Known rows, with every step that occurs
sinib kifi bubego: [ 17   9 -54  -9 -11 -11 -52 -10  16   7  -6  22 -18  11  -4  16  -7  33
   9 -50  -9 -27  68   2]
kifi sinib bubego: [ 14  39 -50   4  -4  15  -7   1  16 -16  -9  30 -17  25  26 -23 -13  23
  -5 -50 -26  -4  72 -21]
ruzu kifi sinib: [  6  -1 -62 -17 -26  -9 -46 -13  25   7 -28  35 -11  48   6  19 -25  34
   0 -47  -6 -48  29 -29]
kifi bubego: [ 15  13 -56   2 -10   5 -30  -8  16 -10 -23  13 -11  26  -4  -6 -28  23
   1 -40  -3 -27  48  -2]
dezog bubego degi: [ -9  35 -39  60   0  17   9   3   1  -8  -2  31  -1 -23  -7 -43 -27  12
  12 -25 -10  21  77   5]
kifi bubego degi sinib: [  1  37 -66  39 -10  22  12  -1   7 -16 -17  11 -16   4   6 -55 -26   8
   3 -38 -19  20  89  23]
ruzu kifi sinib dezog bubego: [ 11  36 -41  10   2   3  -3   3  26 -10  -6  47  15  40  17 -32 -20  23
   0 -76 -22 -14  59 -38]
dezog degi bubego: [ -5  40 -45  46 -17  26  18  11 -10  -2 -15  33  11 -40 -16 -54 -34  10
   4 -15 -13  26  81  14]
ruzu kifi: [  0 -10 -53  -2 -37  -6 -50 -15  13  19 -34  28  -9  16 -18  24 -27  31
   9 -27   7 -37  23 -23]
bubego degi: [-12  14 -51  44 -10  14 -17  -6  -8  -2 -12  24 -15 -19 -12 -17 -30  13
  16  -9  -4   8  64   8]
ruzu kifi bubego dezog degi sinib: [  1  43 -61  27  -9  23   4   7  10 -16 -15  30   7  12  -4 -62 -31  10
   5 -65 -22  11  79   7]
dezog degi sinib bubego: [  1  62 -40  47 -16  36  36  20  -5 -10  -8  27  -3 -37  10 -72 -17  14
   3 -30 -29  49 105  13]
kifi bubego dezog degi sinib: [  4  61 -52  48   5  33  24  17   0 -28  -2  24  15 -11   7 -86 -31   6
   4 -57 -28  32 101  24]
bubego degi dezog: [-14  25 -51  58  -2  22  10  -1  -6  -6 -14  25 -24 -40  -5 -52 -31   5
  10 -19 -13  30  71  14]
degi dezog bubego: [  2  40 -31  51  -5  16  26   8  14  -3 -12  29   4 -33   4 -59 -25  16
  -2 -46 -12  17  67  -3]
sinib bubego dezog degi: [ -4  60 -32  53  12  39  15  15 -14 -24   8  38   2 -33  -1 -67 -24   3
  14 -41 -28  42  99  -1]
kifi bubego degi: [  2  21 -63  26   3  13 -18  -8   6 -19 -14  17 -26  13  -9 -23 -30  10
  11 -28  -9  -2  67  12]
ruzu kifi bubego: [ 13  -3 -64 -18 -25  -7 -50 -18  27   2 -36  20 -20  49 -14  19 -28  28
   3 -46   3 -48  27 -19]
degi sinib dezog: [  6  40 -38  44 -19  23  15   9  -5   0 -14  20  21 -18  14 -56 -21  15
   4 -43 -19  26  83  -1]
bubego dezog degi: [ -9  38 -37  54   5  25  -5  13 -14 -13   3  36  16 -33 -10 -49 -36  11
  17 -28 -14  19  77   9]
sinib bubego: [  7  31 -39  21 -16  18 -11  -2   4  -2 -16  23 -14  -7   2 -16 -15  20
   5 -31 -11   6  68 -15]
kifi sinib bubego degi: [ -2  45 -56  28   9  23   5   0   7 -25  -1  34 -31  12  21 -41 -15  10
   4 -40 -31  21  92  -7]
sinib bubego degi dezog: [-10  48 -46  58   6  36  31   2  -5 -16  -9  28 -39 -40   3 -68 -19  -2
   8 -30 -27  52  94   5]
sinib degi dezog bubego: [-11  59 -37  67   6  23  43  14   1  -8  -5  30 -17 -39  -1 -72 -26   7
   2 -37 -26  42  87   5]

Rows
[  5  65 -45  40  12  32  37  21  -4 -27   4  45  21 -10  13 -85 -30   3
  -1 -50 -37  37 103   2] : kifi sinib dezog degi bubego
[  8  61 -25  60  -9  27  42  18   4  -6  -3  27  35 -23  18 -82 -17  13
  -1 -59 -25  39  96  -4] : degi sinib dezog bubego
[  1  60 -40  54 -13  39  26   8  -3 -10  -8  25   9 -23  20 -74 -10   6
   1 -60 -29  42 104  -7] : degi sinib bubego dezog
[ -4  69 -46  50  18  19  47  17  13 -22   1  38 -19  -7  21 -78 -23   9
  -8 -56 -39  32  92  -2] : kifi sinib degi dezog bubego
[  8  10 -60   2  -8   5 -44 -16  20  -9 -23  27  -4  42 -11  -7 -28  16
   7 -67  -5 -34  42 -21] : ruzu kifi bubego dezog
[ -8  54 -41  66  -8  35  24  20 -13 -10  -1  31  26 -43   5 -80 -32   9
  10 -37 -23  42  98  20] : bubego dezog degi sinib
[  2  47 -54  19  -1  20  17  11   5 -14  -9  53  13  12   2 -60 -30   7
   0 -56 -30  16  81 -14] : ruzu kifi sinib dezog degi bubego
[ 10  28 -51  22   6  17 -23  -6   9 -21 -10  19   3  20  -1 -32 -28  12
   5 -59 -11 -13  64  -4] : kifi bubego dezog
[-17  57 -49  69  -2  34  25   4 -20  -9  -9  31   2 -34 -13 -71 -27  -8
   6 -36 -25  42 100   2] : sinib degi bubego dezog
[-11  43 -53  48 -18  22  18   2 -12   2 -21  25 -13 -27 -16 -44 -26   4
   1 -16 -17  29  86   5] : sinib degi bubego
[ -3  38 -44  54 -14  29   6  -2  -8  -3 -15  30  23 -27  -7 -58 -27   3
   2 -46 -13  18  81  -5] : degi bubego dezog
[ 15  25 -58   3 -25  -1 -24  -2  16  10  -9  17  -9   2  11 -16  -2  32
   2 -60 -18  -4  90  13] : degi sinib kifi bubego
[ 10  39 -54  23  -9  10 -16   1   9  -2   2  22   5  -5  14 -41  -3  20
   7 -80 -26   9 105  10] : degi sinib kifi bubego dezog
[  4  45 -47  36  18  26  -6   9   0 -31   1  28   5   0  -7 -56 -36   7
  12 -48 -19   9  80  13] : kifi bubego dezog degi
[  1  27 -57  13   4  14 -25  -1   9 -19 -11  35  -3  23 -17 -30 -36  12
  13 -56 -12 -11  58  -4] : ruzu kifi bubego dezog degi
[ -4  57 -57  43  17  32  33   4   8 -29  -1  35 -41  -9  28 -74 -17   1
  -1 -50 -40  42  99  -1] : kifi sinib bubego degi dezog
[ -9  51 -42  73 -13  25  38  10   2  -5  -5  26   8 -33   7 -76 -22  10
   5 -34 -21  43  99  16] : dezog bubego degi sinib
[ -2  56 -35  58   1  35  33  18 -17 -13  -4  38  23 -42 -11 -79 -31  -1
   7 -30 -23  47  98   8] : sinib dezog degi bubego
[  4  19 -45  21 -37  -2 -22   0   2  27  -9  24   1 -31   7  -9  -2  35
   8 -41 -14   5  87   9] : degi sinib kifi
[ -9  46 -44  68  -7  32  27   9 -16  -9  -5  24   7 -32   9 -74 -23   1
  13 -33 -24  51 101  13] : bubego degi sinib dezog
[ -2   3 -70   4 -11   2 -37 -19  17  -7 -27  24 -34  36 -19   1 -30  15
  12 -36  -3 -23  45  -4] : ruzu kifi bubego degi
[ -4  35 -57  19   0   8  -8   4   2 -11  -8  30 -24  18  12 -18 -26  19
   2 -30 -26  -2  71  -4] : kifi sinib degi
[  9  16 -52  -6  -8   0 -30  -5  17  -4 -17  40   0  45  13  -6 -24  23
   3 -60 -16 -27  45 -35] : ruzu kifi sinib dezog
[  5  35 -54   3  -2  15 -19  -7  18 -14 -10  43 -10  41  19 -24 -14  16
   1 -78 -27 -11  66 -41] : ruzu kifi sinib bubego dezog
[-11  30 -55  56 -24  23  11   2  -8   2 -17  19  -5 -29   3 -49 -26  13
   9 -18 -14  31  86  19] : bubego degi sinib
[ -7  51 -54  29   4   8  28   7  24 -10 -12  45 -27  16  12 -54 -23  14
  -6 -64 -33  11  71 -18] : ruzu kifi sinib degi dezog bubego
[  3  52 -57  50   7  31  26   5  -1 -26  -6  17  -3   2  11 -81 -23  -2
   6 -52 -29  41 105  17] : kifi bubego degi sinib dezog
